(in the rows, 128 means zero)
Known rows, with every step that occurs:
lavi, norotut, rulo, fumad, goba: [123  99 170 147 134 107 143 108 153  52 163 111 129 125 107 126 161 104
 155 169 150 101 106 153 152 147 139  90 181 111 126 137 109 174  92 151
 120 100 164 110 135 129 100 130 144 187 113  96  93 143 121 156  60 116
 142  87]
favine, goba, fumad: [136 116 119 148 148 119 139 150 160 118 127 123 132 147 102 116  82 103
 156 134 114 119 175 104  78 153 158 155 153 132 131 131 135 118 117 152
 126 151 113 156 122 103 148 158 149 141 131 152  88 165 147 136 111 119
  85  98]
dode, goba, loset: [151 134 140 137 151 115 123 122 124 102 146  97 124 106 124 138 184 115
 144  95 106 143 126 102 152 169 118  84 111 142 145 114 139 147 144 142
 101 105 121 155  81 134 118 137  82 121 152 142 158 139 159 158 151 136
 121 135]
dode, goba, loset, desa: [168 118 132 114 183 115 118 102 146 117 185 106 133 121 125 147 199 116
 129  73 104 174 132 104 145 159  92  80 103 166 122 135 134 156 144 162
  97 127 110 133 100 128 138 129  93 136 146 130 129 122 144 169 132 141
 127 112]
vobas, goba, favine: [ 80 123 107  86 135 118 110 130 134  97 110 113 118 142 105  87 116 132
 171 126 129 144 150 108  92 146 147 120 134 101 125 122 121 104 110 137
 119 123 141 110 133 138 160 136 143 116 151 129 132 100 176 142 180 116
 124 144]
rulo, norotut: [138 143 125 109 119 126 136 129 105 128 141 130 127 133 140 135 133 137
 102 128 146 117 120 152 128 126 127 146 119 145 105 133 153 146 134 110
 134 133 133 147 136 126 118 115 102 115 145 145 149 112 113 139  79 132
 154 131]
lelo, loset: [168 118 114 122 132 124 134 113 135 137 161 130  96 131 119 137 182 153
 147 127 105 133 117 149 145 148 120 103 123 148 139 127 147 161 156 128
 114 115 133 147 116 143 124 132 126 134 150 132 146 130 132 157 138 126
 129 135]
vobas, goba, loset, lele, lelo: [104 129  93  90 145 154 128 103  98 145 166  88 118 134 127 108 185  98
 252 134 108 126 143 133 169 199 134 134 143 165 176  91 123 150 145 167
 105  99 134 130 114 102 116 158  90 137 129 123 181 108 114 233 205 115
 130 117]
bafo, goba, vobas: [129 115 129 121 123 137 105 129 160 100 114 121 135  97 109  97 126 112
 157  85 133 153 122 105 115 134 148 144 120 137 152 133  93 117  93 152
 102 106 110  47 141 126 120 151 147 124 113 130 163 142 138 111 181 116
 109 127]
dode, goba, fumad, rulo, norotut, lavi: [127 149 120 133 178 117 130 172 105  76 169  34 157 140 176 174  88  73
 132 112 142 103 141 175 124 172 166 163 136  99  84 138 184 152 170 101
 123 145  76 168  92 131 123 102 109 150 150 157  95  86 190 167 109 108
 176  83]
loset, goba, favine: [137 120 141 112 139 117  97 116 195 129 139 122 141 134  89 108 105 135
 128 111 164 162 150 114 107 108 127  88 135 123 105 144 117 117  99 140
 113 152 153 105 122 110 147 117 135 135 123 127 108 107 155 134 145 130
 117 122]
lele, lelo: [129 124 122 139 132 126 141 116 115 146 140 105 131 123 144 134 131 119
 151 141 145 141 120 129 127 131 132 135 133 138 117 135 122 140 126 140
 136 130 106 114 101 105 131 130 125 134 109 113 125  97 107 168 151 120
 144 107]
loset, goba, fumad, rulo, norotut, lavi: [165 134 118 103 174 120 114 153 165 141 180  72 170 165 128 168  69  85
 143 117 156 124 157 183 114 139 172 144 147 131  80 141 162 149 146 110
 107 175 100 125 106 104 113  83 133 187 132 144  76  84 169 148 108 118
 165  68]
rulo, fumad: [124 106 143 119 140 140 155 119 117  83 131 142 136 136 134 136 144 132
 135 125 138 135 123 135 133 135 127 132 142 145 128 126 144 135 114 116
 114 134 148 117 132 120 127 111 129 156 139 127 111 158 138 120 100 100
 135 138]
goba, loset, lelo: [181 116 152  88 139  95 159 115 133 138 175 116 134 129 137 147 172 107
 177 115  93 153 140 114 135 148 147  91 116 146 132 103 130 128 146 148
  86 107 142 149 117 104  83 163  90 130 133 151 142 133  99 150 171 133
 148 112]
lele, lelo, loset, goba, fumad: [191  96 116 139 150 117 155 121 188 183 191  80 107 149  92 119 136 113
 183 110 131 148 153 149 114 154 147  87 148 175 114 148 149 168 130 132
  98 149 103 121  54  96 144 134 141 166 140 122  88 101 136 214 135 115
 130 101]
lavi, norotut, rulo, fumad: [130 117 165 127 173 118 149 121 131  55 145 112 132 115 122 148 141 102
 154 161 131 122  95 151 150 154 138 136 179 112 113 120 125 160 113 139
 128  96 139 137 142 138 102 116 135 178 111  99  75 160 119 150  80 105
 144  91]
goba, loset, lele: [132 136 127  97 148 151 129 104 120 130 169 106 115 112 125 139 171 115
 186 115  95 114 149 137 186 160 108 120 133 157 172  91 141 154 165 154
 114 105 154 163 146 122 101 148  85 139 136 147 168 144 113 185 149 136
 120 121]
favine, goba: [143 131 124 143 134 129 109 122 141 123 128 156 147 138 120 132 124 126
 139 153 126 136 146 108 111 143 139 153 139 135 132 128 113 121 123 157
 130 142 131 140 143 110 126 152 137 122 117 132 123 157 136 121 138 121
  92 104]
lavi, norotut, rulo: [124 134 143 134 162 108 126 130 142 101 137 103 128 106 120 140 122 105
 152 172 123 119 103 141 143 143 139 129 164  91 110 123 114 153 128 147
 141  91 115 149 131 143  99 135 133 143  97  97  96 129 113 151 105 137
 138  78]
favine, goba, fumad, rulo, norotut: [157 142 119 119 167 127 147 156 132 116 172  87 153 145 139 161  72 110
 156 155 132 111 170 140  83 140 177 196 134 137 106 134 151 143 144 117
 134 177 100 174 131 107 140 128 129 150 131 173 108 139 133 141 110 111
 134  65]
bafo, goba: [116 113 109 139 122 135 102 127 159 122 117 118 145 131 110 114 128 113
 157 119 136 138 160 111 123 121 135 123 137 114 137 141 104 108 108 120
 117 115 116  90 130 120 131 150 149 122 117 117 133 130 141 114 167 118
  93 110]
dode, goba, fumad: [109 126 132 169 148 118 142 172 130  91 139  73 122 126 129 111 102  90
 131 101 127 116 152 114 106 158 141 122 135 113 119 142 152 126 134 115
 121 127  89 161  78 128 150 138 124 127 148 149  94 136 168 157 101 119
 120 126]
desa, loset, lelo: [191 115 148 113 143  90 166 120 134 179 185 103 113 122 163 155 165 120
 143 157 109 165 119 142 135 156 142 109 119 130 106 109 145 108 140 132
  84 125 130 146 131 122 102 179 128 131 127 139 133 141  75 145 165 109
 129 119]
goba, bafo: [127 130 150 139 107 118 141  92 111 117 144  93 128 116 113 118 156 135
 150 143 143 130 136 120 127 135 141 118 128 120 142 132 115 142 151 158
 121 129 189  98 142 115 138 149 114 169 152 109 114 130 124 145 133 132
 127 160]
fumad, rulo: [137 139 134 119 155 141 121 133 124 127 155  87 146 118 149 161 118 132
 153 150 126 138 139 140 125 128 145 150 118 114 122 122 119 133 146 111
 128 147 106 130 131 137 132 110 133 153 118 135 129 121 127 119 171 121
 153  91]
norotut, rulo, fumad: [101 111 164 116 174 134 140 108 125  86 147 123 137  98 139 138 140 113
 149 135 137 144 116 154 116 160 133 153 166 112 123 124 132 151 124 131
 117 119 143 124 146 130  91 105 124 172 128 112  96 144 120 152  95 109
 153  97]
norotut, rulo: [102 135 149 122 164 125 117 119 138 133 142 117 134  98 134 129 125 113
 144 143 122 142 120 146 118 156 133 142 151  95 118 130 117 146 136 140
 131 114 124 136 135 137  93 128 126 146 111 108 107 116 108 157 118 139
 149  90]
lelo, loset, lele: [143 126 113 120 134 156 125 108 120 134 192 116  97 126 134 135 182 140
 169 129 106 111 122 170 184 157 106 124 135 146 157 109 158 171 185 130
 121 100 150 173 143 131 112 150 113 127 141 138 159 140 114 203 130 122
 131 135]
lele, loset, goba: [130 116 142 130 135 135 106 112 169 144 160 127 158 140 107 129 142 140
 126 110 164 171 112 141 151  95 146 108 153 159 124 138 127 116 131 125
  97 137 140 125 113  86 140 122 146 156 111 107 111 125 130 128 112 127
 120 137]
lavi, norotut: [151 132 121 133 128 109 133 136 134  95 125 112 125 132 112 142 118 121
 133 156 121 110 102 123 159 120 135 116 136 128 120 121 121 141 122 134
 138 108 122 136 121 131 138 133 140 129 116 115 111 140 130 120 111 125
 116 122]
lelo, lele, loset, desa: [126 118 125  74 168 161 125  94 131 113 214 123 117 142 137 160 163 141
 124 110 127 143  96 165 161 103 102 155 115 173 105 154 155 162 173 127
 119 146 140 157 156 115 155 129 149 163  83 109  90 111 113 187  89 126
 168 127]
vobas, goba: [105 122 100 107 124 131 117 133 121 126 113 126 126 148 114  92 141 122
 166 133 119 130 137 125 110 149 151 132 132 123 141 116 116 110 115 129
 113 121 127 110 123 132 138 138 137 117 142 118 146 122 154 129 165 118
 122 141]
vobas, goba, loset, lelo: [157 108 131  64 139  98 145 124 129 124 165 110 127 156 126 119 184 100
 217 123  79 156 153 108 115 180 175  98 117 143 145  89 117 107 128 151
  70  94 142 127 113 113  96 173  98 118 140 140 157 126 123 153 211 126
 142 128]
dode, goba: [120 136 135 169 132 123 113 141 115  93 136 105 128 117 146 125 152 114
 106 111 139 135 116 123 132 147 120 118 122 116 121 133 135 131 134 120
 124 116 108 147 105 135 141 138 115 105 136 133 134 133 155 145 129 124
 130 135]
favine, goba, fumad, rulo: [147 131 128 141 179 135 135 156 151 118 154  81 154 139 121 154  69 101
 184 159 112 134 184 116  81 153 176 178 143 117 134 128 123 128 135 137
 128 174  96 151 127 105 150 144 155 166 119 156  88 159 153 127 153 109
 113  62]
dode, goba, vobas: [127 136 160 144 131 133 114 143 112  73 133 107 125  80 150 105 140 115
 106  80 132 151  79 114 130 164 135 137 110 134 129 129 124 139 121 152
 114 106 105  99 116 139 119 134 117 105 130 146 164 139 156 131 141 123
 144 156]

Rows:
[169 123 163 111 127 134 100 127 179 139 140 143 142  98 104 104 125 125
 120  87 146 167 101 126 122 131 142 119 120 165 127 135 102 131  94 160
  94 134 130  54 128 118 114 120 138 142 111 132 150 134 143 115 151 128
 134 137]	loset, goba, vobas
[126 105 155 103 125 105 159 123 115 107 183 110 150 143 170 147 143 123
 148 121 135 174 103 140 135 116 170 129 137 123 118 127 143  98 160 124
  96 105 135 167 128  86 112 161 134 122 112 133 105 123  86 141 127 114
 162 133]	lele, loset, lelo
[136 145 111  98 176 123 142 161 116 114 161  60 152 146 160 177  73  86
 153 127 135 100 144 179 118 154 170 173 141 112  94 130 181 154 162 108
 128 152  93 150 120 124 117  88 124 176 146 155  86  82 161 157 103 111
 175  72]	goba, fumad, rulo, norotut, lavi
[138  94 180 120 103 133 147 110 138  70 148 138 123 115 129 101 159 130
 131  95 149 127  92 129 128 146 144 110 134 165 153 139 113 153  80 160
 101 126 170  46 136 123 113 113 151 171 136 138 155 151 136 117 101 110
 145 147]	rulo, fumad, goba, vobas
[134 135 106 137 152 145 150 104 110 197 190  77 103 108 165 147 166 116
 178 171 135 127 112 169 183 175 110 140 145 151 139 108 151 146 162 145
 122 131 119 149 127 114 120 157 118 147 114 119 158 111  67 220 157  97
 116 108]	desa, loset, lele, lelo
[147 144 102 111 181 125 125 155 129 117 161  90 175 162 151 183  71  83
 162 149 129 105 164 163  98 172 178 197 153 127 102 130 163 152 154 138
 132 168  98 162 135 107 113 115 138 168 133 165  86 112 168 142 119 106
 138  51]	favine, goba, fumad, rulo, norotut, lavi
[ 94  99 195 151 111 110 153  69 132  82 188  91 130 102 110 105 192 121
 173 156 171 125 135 153 123 171 144 103 169 102 147 152  98 179 120 170
 105 129 231  70 148 111 103 139 120 229 156  82  88 140 113 173  88 123
 149 123]	norotut, rulo, fumad, goba, bafo
[154 125 145 117 135 129 113 121 139 107 120 160 145 102 129 117 123 130
 135 118 121 157 104 100 101 160 148 171 127 156 148 124 101 130 112 188
 121 129 127  93 158 117 113 150 140 120 117 144 159 164 135 112 151 119
 110 125]	favine, goba, vobas
[142 152 107  99 159 131 113 129 100 119 163  89 169 139 177 195 111 115
 130 142 142 119 114 184 146 149 151 166 129 114  91 126 161 155 163 111
 131 144 114 142 138 134  95  81 119 154 130 140 127  74 147 138 135 117
 179  82]	fumad, rulo, norotut, lavi
[178  99 128  97 137 108 128  76 183 164 198 128 118 146  95 134 198 126
 149  91 110 152 152 114 142 138  98  55 108 177 140 142 114 169 110 189
  96 147 157  91 119 120 132 132 113 175 139 125 129  96 113 158 117 154
 121 102]	fumad, goba, loset, desa
[108 134  85  78 169 125 132 165 108 108 150  59 148 171 147 142  75  80
 189 129 122  98 157 174 107 182 192 177 146 107 107 120 167 140 154 109
 115 146  92 131 112 127 127  98 134 165 156 150 107  73 189 153 144 103
 172  88]	vobas, goba, fumad, rulo, norotut, lavi
[163 112 136  42 141 120 145 117 117 115 201 106 103 156 124 128 185 101
 217 133  70 121 137 142 142 185 163 112  99 160 139  94 134 139 154 134
  79  95 162 156 135 120  79 176  99 126 112 144 155 139 126 203 221 124
 174 127]	vobas, goba, loset, lelo, lele
[142 132 113 125 155 146 122  92 122 148 182 111 143 120 134 146 170 106
 222 154 112 129 150 117 161 184 125 145 154 180 168 103 120 161 155 194
 122 121 141 161 132  83 103 171  92 132 105 137 167 138  95 221 174 118
 102  79]	favine, goba, loset, lele, lelo
[132 138 114 121 146 146 134 116 121 184 181 101 102 114 145 142 162 127
 155 158 119 116 121 166 188 165 108 143 138 144 151 100 156 137 162 138
 116 131 141 165 154 135 115 156 120 139 136 136 162 148  85 181 140 108
  99 130]	desa, loset, lele
[134 123 142 150 115 114 125  90 128 116 150 122 148 124 107 120 155 134
 161 168 144 135 149 100 107 151 150 145 139 129 149 136  97 133 145 184
 124 143 192 102 150  96 137 169 127 162 139 109 112 159 130 136 146 123
  94 139]	favine, goba, bafo
[132 133 116 103 150 148 140  94 108 154 182  86 122 113 138 141 174 109
 212 127 118 123 134 136 181 172 115 123 135 170 156  98 137 165 161 164
 121 110 131 145 115 100 102 146  78 141 117 130 167 113  90 231 161 121
 141 103]	goba, loset, lele, lelo
[110 134 135  96 136 156 131 114 109 101 177 119 116 129 136 143 149 140
 133 126 133 111  92 166 174 120 132 152 129 152 126 134 155 148 179 107
 124 124 154 176 145 117 131 132 143 152  93 118 120 129 130 182 111 120
 166 146]	lelo, lele, loset
[ 75  99 176 116 145 109 135  94 160  65 164 112 124 112 119 113 142 121
 159 137 163 139 138 141 106 155 133  96 170  88 123 150 117 157  90 153
 119 124 184 104 144 132 107 115 139 188 138 112  97 109 130 173  94 117
 151  98]	norotut, rulo, fumad, goba, favine
[141 118 161 129  89 123 121 118 147 116 144 133 114 105 119  90 146 127
 127 100 138 128 101 120 126 137 139 104 119 147 153 141 101 150  92 175
 115 120 153  56 134 130 110 133 144 144 127 138 169 121 130 122 124 139
 143 141]	fumad, goba, vobas
[160 124 162  82 126 125 147 126 117 108 203 113 113 142 155 148 137 106
 146 141 114 109 123 163 135 136 146 139 107 132  98 130 143 136 159 110
 113 112 152 159 154 114  85 162 124 117  79 140 114 134  96 188 161 119
 191 121]	loset, lelo, lele
[126  98 145 121 123 147 160  76 122 112 210  96 124 132 128 130 210 107
 219 132 145 105 143 151 188 174 116  92 158 186 175 115 139 187 122 167
 106 112 180 113 118  85 104 133  96 187 132 124 159 123  96 232 128 106
 142 108]	rulo, fumad, goba, loset, lele, lelo
[188 105 122 142 162 105 149 138 205 213 166  93 108 139  87 123 115 108
 147 123 125 148 161 140 118 152 141  97 145 157 120 131 149 119 114 123
  85 171 119 131  84 121 145 144 148 181 147 129  91 148 132 149 120 114
  83 117]	desa, loset, goba, fumad
[132 104 198 121 134 112 145 109 152  44 162 113 121  86 117 113 155 106
 150 140 146 121  62 144 147 162 152 113 169 135 141 131  97 181  78 183
 111  88 159  66 145 140  89 125 153 191 113 105 120 155 125 146  80 117
 157 105]	lavi, norotut, rulo, fumad, goba, vobas
[145 126 163  86 139 162  99 107 159 110 192 125 125 105 113 120 142 138
 126  87 148 155  63 158 167 117 147 143 123 192 120 139 133 151 146 137
  90 128 156 106 144 109 115 125 153 164  78 121 144 143 142 169 133 122
 170 157]	lelo, lele, loset, goba, vobas
[190 104 111 101 163 124 129  87 160 155 197 133 105 148 120 152 193 158
 136 104  97 166 120 147 134 132  89 101 105 170 116 145 145 169 153 147
 109 137 117 126 125 132 146 127 133 143 146 125 112 105 120 170 115 134
 134 113]	lelo, loset, desa
[190 120 159  63 149 116 158 110 127 117 214 111 106 136 134 161 172 103
 179 125  78 118 135 146 153 158 140 112  97 158 125 105 148 153 168 132
  90 104 159 176 142 113  67 170  94 137 100 151 140 146 100 203 183 129
 181 118]	goba, loset, lelo, lele
[112 100 199 113 131 126 140 101 142  75 166 127 128  80 131 105 164 111
 149 112 149 148  91 146 117 171 147 125 157 134 149 140 105 171  88 176
 101 113 162  57 152 136  78 114 144 190 126 117 134 140 120 152  94 117
 164 116]	norotut, rulo, fumad, goba, vobas
[143 141 128 115 156 129 159 161 113 125 169  59 129 138 140 159  72 110
 150 134 131 107 158 160 104 133 163 176 122 128  95 134 164 145 151  86
 131 164  93 166 123 127 143 106 119 159 147 169 109 109 135 153  98 116
 170  83]	goba, fumad, rulo, norotut
[167 117 127 119 164 101 112 105 203 189 163 114 116 123  95 130 137 144
 129 140 146 173 139 127 132 135 116  77 132 139 103 130 136 119 107 146
  96 163 150 114 123 136 152 138 140 155 140 127 123 119 133 145 163 118
  87 135]	desa, loset, goba, favine
[100 137 117 134 134 159 133 109  99 143 176  84 128 127 156 129 137 109
 177 149 149 109 122 159 162 149 113 155 149 139 136 120 133 149 150 141
 144 115 121 143 135 101 121 139 113 126  99 126 137 104  90 211 140 112
 151 107]	loset, lele, lelo
[194 120 148  82 153 108 158 117 131 161 225 100  89 123 158 167 168 115
 148 162 106 122 111 177 158 158 136 130 104 149 101 113 163 136 166 110
  96 130 147 174 146 129  88 181 123 138  97 142 129 144  80 197 175 105
 163 120]	desa, loset, lelo, lele
[100 102 176 129 148  89 142 103 164  31 158 101 123 119  99 122 137 117
 159 165 161 115 119 135 134 143 140  81 186  87 117 145 115 168  80 159
 128 104 177 114 139 134 121 124 146 183 126 102  76 121 133 170  77 114
 142  89]	lavi, norotut, rulo, fumad, goba, favine
[ 97 113  97 113 137 124 149 166 136 121 115  95 107 159  94  83  97  96
 188 121 103 116 167 116  83 159 170 138 143 118 141 118 132 107 113 120
 109 132 113 123 103 127 159 143 150 138 157 138 107 127 170 154 136 113
 117 133]	vobas, goba, fumad
[131 141 102 100 133 119 118 127 109 125 136 131 149 149 162 155 130 113
 105 120 143 103 108 170 149 150 136 148 144 133  96 131 169 150 147 131
 127 123 133 136 134 124  92 100 112 129 144 132 124  82 145 144  89 129
 157 116]	rulo, norotut, lavi
[192 105  98 106 164 122 143  81 147 172 207 112 106 142 138 155 194 150
 165 113 119 178 106 145 131 147  98 110 115 181 105 152 144 183 144 158
 113 141  99 113 101 114 151 129 130 146 127 109 104  72  97 213 136 119
 153  93]	lele, lelo, loset, desa
